What can hang from each mark:
Z406: Z281 Z880
Z208: Z551 Z959
Z281: Z406
Z551: Z215 Z406
Z880: Z208 Z215 Z406
Z769: Z959
Z128: Z208 Z215 Z406

Every row comes from one small tree of marks. The marks that hang from a mark follow it in brackets, in the order of their numbers. Every link used is in the known rows. Which tree was each row made from?
(in the rows, 128 means zero)
Known rows:
Z551(Z215 Z406(Z281)): [126 144 109 121 157 112 150 131 162 144 134 152 160  86  81 132 137 167
  70 114 153 172  96  84 122  95 126 104 175 159 125  99 129 133  93  97
 139 145 106 123 117  76 134  91 135 131  97  97 183 180  88 134 182 151
  96 109 144 113  89 134 103 108 194 130 117 103]
Z551(Z406): [119 135 117 123 148 121 157 132 150 149 125 165 143  96  78 123 137 156
  86 119 173 166 112 100 119 142 106 104 156 149 134  76 130 142 108  96
 139 139 119 114 121 107 155 102 125 140 108 114 172 145 106 144 173 133
 103 121 148 103 126 149 118 119 183 138 124 125]
Z128(Z208(Z551 Z959) Z406(Z281 Z880(Z215))): [127 122 139 130 151 103 185 135 132 157 139 171 154  91  81 160 130 116
  64  89 155 139  71  67  94  76 141  94 182 168  93  89 147 120 129 111
 141 160  74  99 107  56 155 132 148 127 119  85 128 138  71 128 184 137
 126 107 161  96 154 121 111 130  97 125 148  85]
Z128(Z208(Z551(Z406) Z959) Z215): [112 116 127 118 143 117 169 139 124 143 140 175 163  78  80 113 129 131
  79 103 172 157 116  90 119 134 117  89 164 151 128  94 138 130 140 104
 131 125  94  82 120  61 182  99 106 120 122  90 160 105  71 135 187 108
 134 132 131  87 190 141  89 109 145 140 135 110]
Z281(Z406(Z880)): [118 144 119 123 150 105 164 119 140 153 112 172 146  95  69 126 137 144
  84 111 161 142  87  93 109 104 101 103 164 157 114  69 129 128  89  93
 141 159 108 100 126 123 115 128 135 143 108 128 157 146 112 156 150  92
 103 115 179 102 103 141 131  97 175 133 148  93]
Z880(Z208): [ 97 126 130 136 145 122 157 130 150 154 111 163 158 116  79 132 139 129
  95 114 168 152 123 113 144 130  99  96 158 146 132  74 127 133 114  95
 137 150 121  98 123 113 144 105 119 136 112 118 153 140 120 146 162 150
 105 120 163 110 111 146 123 136 149 136 129 117]
Z406(Z281 Z880(Z215)): [139 145 125 137 165 100 171 115 152 150 123 153 151 114  74 149 143 152
  68 115 147 144  73  94 117  76 129 101 184 147 100  93 132 127 108 105
 143 179 108 115 122 118 137 140 158 143 108 111 143 179 104 137 179 121
  97 112 171 113  88 133 119 119 137 127 135  73]
Z880(Z208(Z551) Z215 Z406): [ 95 108 129 134 159 103 165 161 124 147 110 159 147  99  81 132 135  94
  81  99 159 182 107  96 176 131 102  86 174 155 140  69 130 125  74  93
 142 190 114  80 118  92 195  49  95 131 117 120 150 130 116 143 164 149
 113 121 174 113  74 146 123 154  84 137 153 105]
Z128(Z208(Z551(Z406(Z281))) Z215): [115 133 134 122 151 116 169 113 141 139 149 160 186  73  81 129 135 131
  65 114 153 157 134  82 136  95 124  99 181 151 121 121 136 133 127  98
 130 143  86 112 117  57 170 130 108 114 106  92 168 131  71 125 188 139
 117 128 130 102 160 125 107 102 161 134 125  96]
Z769(Z959): [121 128 118 132 140 122 144 136 133 167 123 168 131 110  61 124 138 167
  95 123 162 161 114 115 107 137 113  99 143 148 134  80 137 138 119  89
 138 154 130 110 130  94 135 123 129 150 113 121 159 117 116 137 163 121
 105 115 155 106 132 142 145 110 164 134 131 126]
Z406(Z281 Z880(Z208(Z551(Z215) Z959))): [116 122 116 135 151 102 158 127 150 145 122 159 172 103  69 156 125 134
  78  82 153 142  68  92 108  46 125  85 182 171 122  87 127  93  91 106
 131 151  80  82 105  55 164  92 150 128 108 111 154 153  78 137 170 121
 117 108 169 105  92 120  96 126 121 128 165  73]
Z880(Z208(Z551 Z959) Z215 Z406(Z281)): [ 97 106 129 129 157  90 185 162 131 145 117 161 131 108  80 159 123  94
  79  79 161 178  75  82 172 118 113  80 182 159 126  78 137 107  83 102
 140 183  90  79 103  72 221  91 124 132 118 106 153 131  92 137 165 174
 119 108 168 109  67 145  99 137  54 135 167 108]
Z406(Z281 Z880(Z208 Z215)): [116 134 128 138 163 102 179 117 158 149 115 152 161 124  79 158 142 124
  73 105 143 141  82  92 156  65 118  97 183 153 108  84 128 125  98 106
 140 177  98  97 125 115 153 109 152 136 110 109 143 176 113 143 178 134
 105 112 170 121  63 137 109 141 119 126 139  75]
Z281(Z406(Z880(Z208(Z959) Z215))): [107 119 120 118 152  91 181 151 136 149  98 174 130 115  83 142 132 115
  84  87 159 147  52  81 156 106  99  89 160 160 111  53 131 113  82 106
 143 157  99  65 130 121 159  91 152 141 124 113 142 148 118 159 171 103
 124 113 186 104  78 151  84 132 107 131 160  89]
Z406(Z281 Z880(Z208(Z959) Z215)): [119 122 125 133 157  96 192 129 153 149 115 159 142 132  75 164 134 121
  81  92 152 141  56  86 141  73 119  90 175 151 104  77 132 113 106 112
 138 163  91  85 118 107 173 133 174 140 119 101 139 163 102 143 180 129
 116 108 170 110  78 139  89 136  95 127 150  89]
Z128(Z406(Z281)): [128 139 132 130 145 112 173 123 155 161 132 159 156  90  82 148 135 140
  78 117 164 157 115  86 103 119 117 112 169 151 109  93 141 132 124  94
 141 147 110 137 108  65 139 150 125 138 104  96 152 160  86 132 166 169
  93 102 164 107 122 136 130 113 157 129 119 132]
Z128(Z208(Z551 Z959) Z215 Z406(Z281 Z880)): [131 118 137 128 144 110 191 108 130 152 145 171 180  76  75 145 129 116
  66  97 153 131  96  69  85  71 133  99 184 157  92 108 147 113 141 102
 131 136  71 100 108  35 163 149 133 120 116  80 133 129  51 130 179  96
 123 115 158  91 178 119 105 106 121 126 140  94]
Z208(Z959): [116 127 124 128 143 112 163 145 143 155 122 172 127 117  73 127 131 156
  93 109 182 155  88 113  91 155 114  92 153 145 123  77 135 123 138 100
 139 139 119  97 111 106 149 157 131 146 117 111 153 132  99 142 159 129
 109 113 157  93 147 148 107 115 141 139 138 127]
Z128(Z208(Z959) Z215 Z406(Z281)): [121 122 139 124 145 116 187 124 134 157 145 170 165  87  88 135 132 116
  75 107 159 148 111  70 105 120 125 105 168 146  89 105 151 134 152  98
 134 124  88 111 112  44 144 166 124 122 116  61 140 136  61 132 179 138
 118 111 149  98 180 136  93 102 127 126 111 128]
Z208(Z551(Z215 Z406) Z959): [120 122 106 120 147 112 146 164 140 143 128 166 143  83  77 121 125 169
  82  97 176 178  85  96  95 124 124  87 163 166 147  81 131 112 103 102
 136 133 108  90 110  56 170  54 123 132 112 105 173 139  79 135 180 131
 116 117 144  93 134 137  90 120 161 139 147 112]
Z406(Z281 Z880): [132 145 123 138 155 110 171  97 160 152 128 159 157 108  64 148 139 153
  79 114 155 137  89  99  96  76 122 107 181 149 109  94 131 123 117 100
 137 164  99 115 112 107 132 169 154 142 103 121 152 165  95 139 163 121
  96 110 170 106 106 124 132 102 165 128 136  88]
Z208(Z551(Z215)): [117 133 117 137 151 113 127 144 137 150 125 156 171  83  75 113 137 165
  77 119 164 166 113 112  96 112 124  89 174 156 140  93 128 119 109  94
 135 155 121 106 110  70 128  74 103 133 105 119 158 146  93 132 169 136
 101 119 158 103 126 127 127 124 161 137 138  93]

Write each row's tree:
[119 123 117 121 148 113 191 116 166 144 122 166 146 115  68 164 127 126
  88  84 164 142  69  81 140  74 107 100 170 165 118  72 129 114  94 107
 135 140  78  88 119 100 193 115 175 134 112 106 166 149  89 149 178 118
 119 107 157 103  81 139  87 121 153 130 148 108] -> Z551(Z406(Z281 Z880(Z208(Z959))))
[113 123 124 139 158 106 168 126 144 151 105 158 156 121  78 137 146 126
  80 111 148 145  87 103 149  93 108  95 173 149 121  66 125 130  96 104
 140 170 116  84 134 131 143  79 142 138 117 118 136 164 126 149 177 101
 110 122 174 116  82 142 115 156 123 130 138  80] -> Z406(Z880(Z208 Z215))
[124 122 116 120 158 101 199 131 159 143 117 161 136 120  79 166 130 126
  79  86 153 155  53  74 156  75 115  95 173 160 111  72 131 118  90 114
 139 152  86  86 125 104 200  87 177 135 118  99 158 166  99 144 195 122
 121 109 155 111  70 146  73 138 117 128 149  90] -> Z551(Z406(Z281 Z880(Z208(Z959) Z215)))
[119 130 108 126 158 117 162 107 165 141 123 153 179  94  75 150 137 138
  74  97 141 153  84  76 143  50 118 104 184 170 123  84 122 125  68 100
 134 150  90 101 127  87 153  47 159 125 100 104 173 181  98 147 185 123
 106 112 160 120  57 129  93 125 177 123 130  79] -> Z551(Z215 Z406(Z281 Z880(Z208)))
[102 118 129 132 164 101 180 142 141 147 114 154 142 113  88 152 137  94
  76  98 146 176  96  81 187 115 107  96 181 148 122  81 133 134  74  94
 144 189 108  97 120 105 183  97 124 132 108 102 157 160 113 143 169 164
 101 111 174 124  49 148 106 136  96 129 135 111] -> Z880(Z208 Z215 Z406(Z281))
[102 119 112 120 148 107 160 151 156 139 128 158 162  90  82 153 122 137
  80  83 165 171  87  84 141  89 120  86 173 174 140  88 128 104  86 105
 132 139  81  90 109  43 194  59 132 123 108  96 179 151  74 132 183 171
 119 107 144 105  93 132  80 128 136 132 151 103] -> Z880(Z208(Z551(Z215 Z406(Z281)) Z959))
[103 120 126 120 150  96 185 160 152 141 123 159 140 107  86 163 123 124
  78  85 168 170  79  86 165 109 114  84 173 164 131  81 134 106  95 112
 138 156  88  90 111  70 221  76 140 131 119  98 166 145  84 130 191 177
 121 110 140 106  90 144  79 143  99 136 161 104] -> Z880(Z208(Z551(Z406(Z281)) Z959) Z215)
[103 117 124 121 149  88 178 157 128 147 101 174 137 101  78 145 126 111
  81  81 163 150  60  88 148  98 102  80 167 168 122  56 130  99  80 107
 140 164  90  60 122  96 177  72 137 136 124 120 142 134 107 151 168 109
 128 115 181  99  85 143  95 135  92 136 181  79] -> Z281(Z406(Z880(Z208(Z551 Z959) Z215)))
[117 132 108 123 149 116 133 148 141 143 127 158 165  70  78 117 133 168
  74 113 163 178 110 100 111 112 120  93 170 163 151  86 126 122  91  95
 136 148 115 106 114  64 151  40 110 129 104 116 177 150  93 135 182 137
 106 120 146 102 118 132 113 124 182 137 136  99] -> Z208(Z551(Z215 Z406))
[101 121 121 118 142 103 178 134 141 151 103 180 135 114  71 140 126 114
  94  83 166 141  69  86 136 107  87  93 151 165 117  53 129 112  87 100
 137 143  90  69 124 114 148 118 142 140 119 119 152 135 109 162 154 106
 123 112 182  98  94 149  95 115 137 134 162 104] -> Z281(Z406(Z880(Z208(Z959))))
[108 121 116 139 151 114 138 124 141 148 113 157 187  94  70 131 137 139
  79 101 153 146  97 107 118  66 116  90 178 167 138  77 120 111  84  98
 132 161 103  82 120  76 137  42 122 127 106 129 147 151 102 143 168 102
 113 122 174 110  98 119 119 143 150 131 152  70] -> Z406(Z880(Z208(Z551(Z215))))
[142 145 102 125 160 112 156 110 161 144 131 153 169  85  69 140 138 168
  67 109 144 155  75  77 106  55 129 107 187 163 116  95 126 127  81  99
 136 153  96 116 122  89 133  83 158 129  96 108 174 186  89 142 184 108
  98 112 158 112  84 125 105 105 194 125 128  78] -> Z551(Z215 Z406(Z281 Z880))
[119 115 131 131 148  97 196 137 147 154 121 163 155 101  81 171 128 109
  73  85 156 147  69  73 129  67 123  91 180 166 110  74 139  98 103 110
 138 159  81  92 108  53 195  91 150 132 120  94 132 151  79 135 178 138
 117 103 172 105  97 133 101 149  81 126 160  94] -> Z128(Z406(Z281 Z880(Z208(Z551 Z959) Z215)))
[ 95 119 131 133 153 108 170 130 143 147 122 157 157  95  72 155 128  99
  82  92 159 168 115  87 160 104 103  93 182 161 134  89 129 119  74  89
 135 181  90  98 103  75 199 111 103 127 104 121 165 129  94 138 150 174
 105 112 172 112  68 134 128 123 108 135 154 117] -> Z880(Z208(Z551) Z406(Z281))
[ 99 111 111 119 144 114 147 163 141 141 120 165 159  91  81 132 124 143
  87  86 173 175  92  92 136 115 112  83 161 169 152  72 127 110  88 102
 133 129  99  72 115  54 189  24 119 125 114 105 173 135  87 140 182 140
 125 118 144 101 107 140  79 141 142 138 150 110] -> Z880(Z208(Z551(Z215 Z406) Z959))
[125 136 128 127 160 107 176 123 142 144 140 160 170  88  74 151 138 132
  61 102 144 146  89  77 129  60 137  97 187 168 109  98 134 136 103 111
 137 176  81 101 123  95 166 110 147 123 110 105 156 151  88 129 192 124
 121 120 145 107 123 120 116 128 144 128 140  61] -> Z128(Z208(Z551(Z406(Z281 Z880(Z215)))))
[103 107 127 126 160  96 192 157 137 147 115 162 121 120  84 157 129  95
  83  82 156 176  69  76 178 130 109  89 175 151 115  73 137 125  82 100
 143 176  95  81 114  99 201  98 138 137 117  95 155 147 102 143 165 161
 112 106 170 113  60 154  86 135  69 131 146 121] -> Z880(Z208(Z959) Z215 Z406(Z281))
[116 112 124 132 154 103 180 140 141 152 104 166 137 130  77 144 136 125
  88  96 157 144  60  98 139 104 114  87 166 151 116  57 129 120 109 109
 139 156 107  72 125 122 170  94 157 142 125 110 132 151 116 151 177  95
 122 117 170 106  98 146  90 152 100 132 148  92] -> Z406(Z880(Z208(Z959) Z215))
[100 106 116 127 154 101 163 153 132 144 123 159 150  94  76 150 119 106
  81  76 158 177  80  78 142 101 117  83 181 170 133  88 133 104  71  94
 136 167  84  78  99  46 195  80 118 125 108 104 167 138  77 139 158 164
 116 106 167 108  72 134  96 121  96 132 159 111] -> Z880(Z208(Z551(Z215) Z959) Z406(Z281))
[101 118 125 125 150 107 163 157 142 142 114 158 158  93  88 134 136 128
  79 105 164 173 112  99 174 121 107  88 167 159 146  71 126 126  88 104
 139 162 111  89 127  88 196  38 109 130 116 115 160 140 111 139 190 156
 116 124 145 112  97 147 106 158 126 139 146 101] -> Z880(Z208(Z551(Z406)) Z215)
[102 120 126 120 141 106 178 143 159 143 128 163 147 101  75 161 119 125
  89  84 177 161  97  91 143 104 105  89 165 169 137  84 131 102 106 106
 132 141  80  92 105  60 214 107 136 130 114 107 174 126  78 135 173 174
 120 110 140 100 100 138  91 126 126 138 159 119] -> Z880(Z208(Z551(Z406(Z281)) Z959))
[107 132 123 123 158  97 172 136 138 149  99 167 149 108  83 137 140 111
  80 101 149 150  80  84 170  96  94  96 165 158 117  59 126 125  71 100
 143 170 107  80 139 127 134  74 137 137 117 120 145 160 132 159 170 102
 114 117 187 114  64 148 108 136 130 130 151  78] -> Z281(Z406(Z880(Z208 Z215)))
[109 125 142 123 143 117 180 133 144 162 142 175 146  97  85 150 130 119
  79  96 166 150 102  72  94 122 127 103 159 160  93  90 150 139 141 102
 139 137  89 111 103  56 142 173 138 130 114  76 147 134  72 134 165 169
 116 101 150  97 170 134 109 114 131 129 116 135] -> Z128(Z208(Z959) Z406(Z281))
[119 117 128 129 142 109 196 116 159 158 122 168 153 106  73 171 128 114
  86  85 162 137  73  74 112  77 113 104 166 163 101  70 138 113 105 103
 136 136  83  99 109  68 172 121 163 137 113  93 141 154  83 146 165 127
 113 101 174 105 100 136 106 129 123 124 143 122] -> Z128(Z406(Z281 Z880(Z208(Z959))))
[109 123 131 131 145 124 132 145 125 160 135 166 189  66  89 117 138 130
  69 112 159 161 129  84  90 113 133  97 166 168 122  92 139 140 116  93
 138 147 107 109 112  39 112  64  89 117 109  94 144 137  82 131 171 149
 116 118 155 102 168 120 130 135 157 130 116 104] -> Z128(Z208(Z551(Z215)) Z406)
[137 131 105 122 153 103 162 128 151 140 134 162 158  83  66 147 123 168
  71  88 157 156  54  82  89  57 135  92 183 172 125  93 130 100  93 105
 132 144  80  93 106  59 167  82 159 130 105 104 173 160  67 134 181 111
 115 108 152  97 103 122  91 107 158 130 158  79] -> Z208(Z551(Z215 Z406(Z281 Z880)) Z959)
[144 138 126 134 158 101 181 118 153 156 127 156 154  94  81 155 141 137
  64 112 148 153  79  77 110  74 131 110 185 152  94  85 141 128 107 102
 145 166 104 125 118  81 138 112 155 139 107  96 136 180  93 135 183 124
  97 104 177 112  97 133 128 128 132 121 127  94] -> Z128(Z406(Z281 Z880(Z215)))
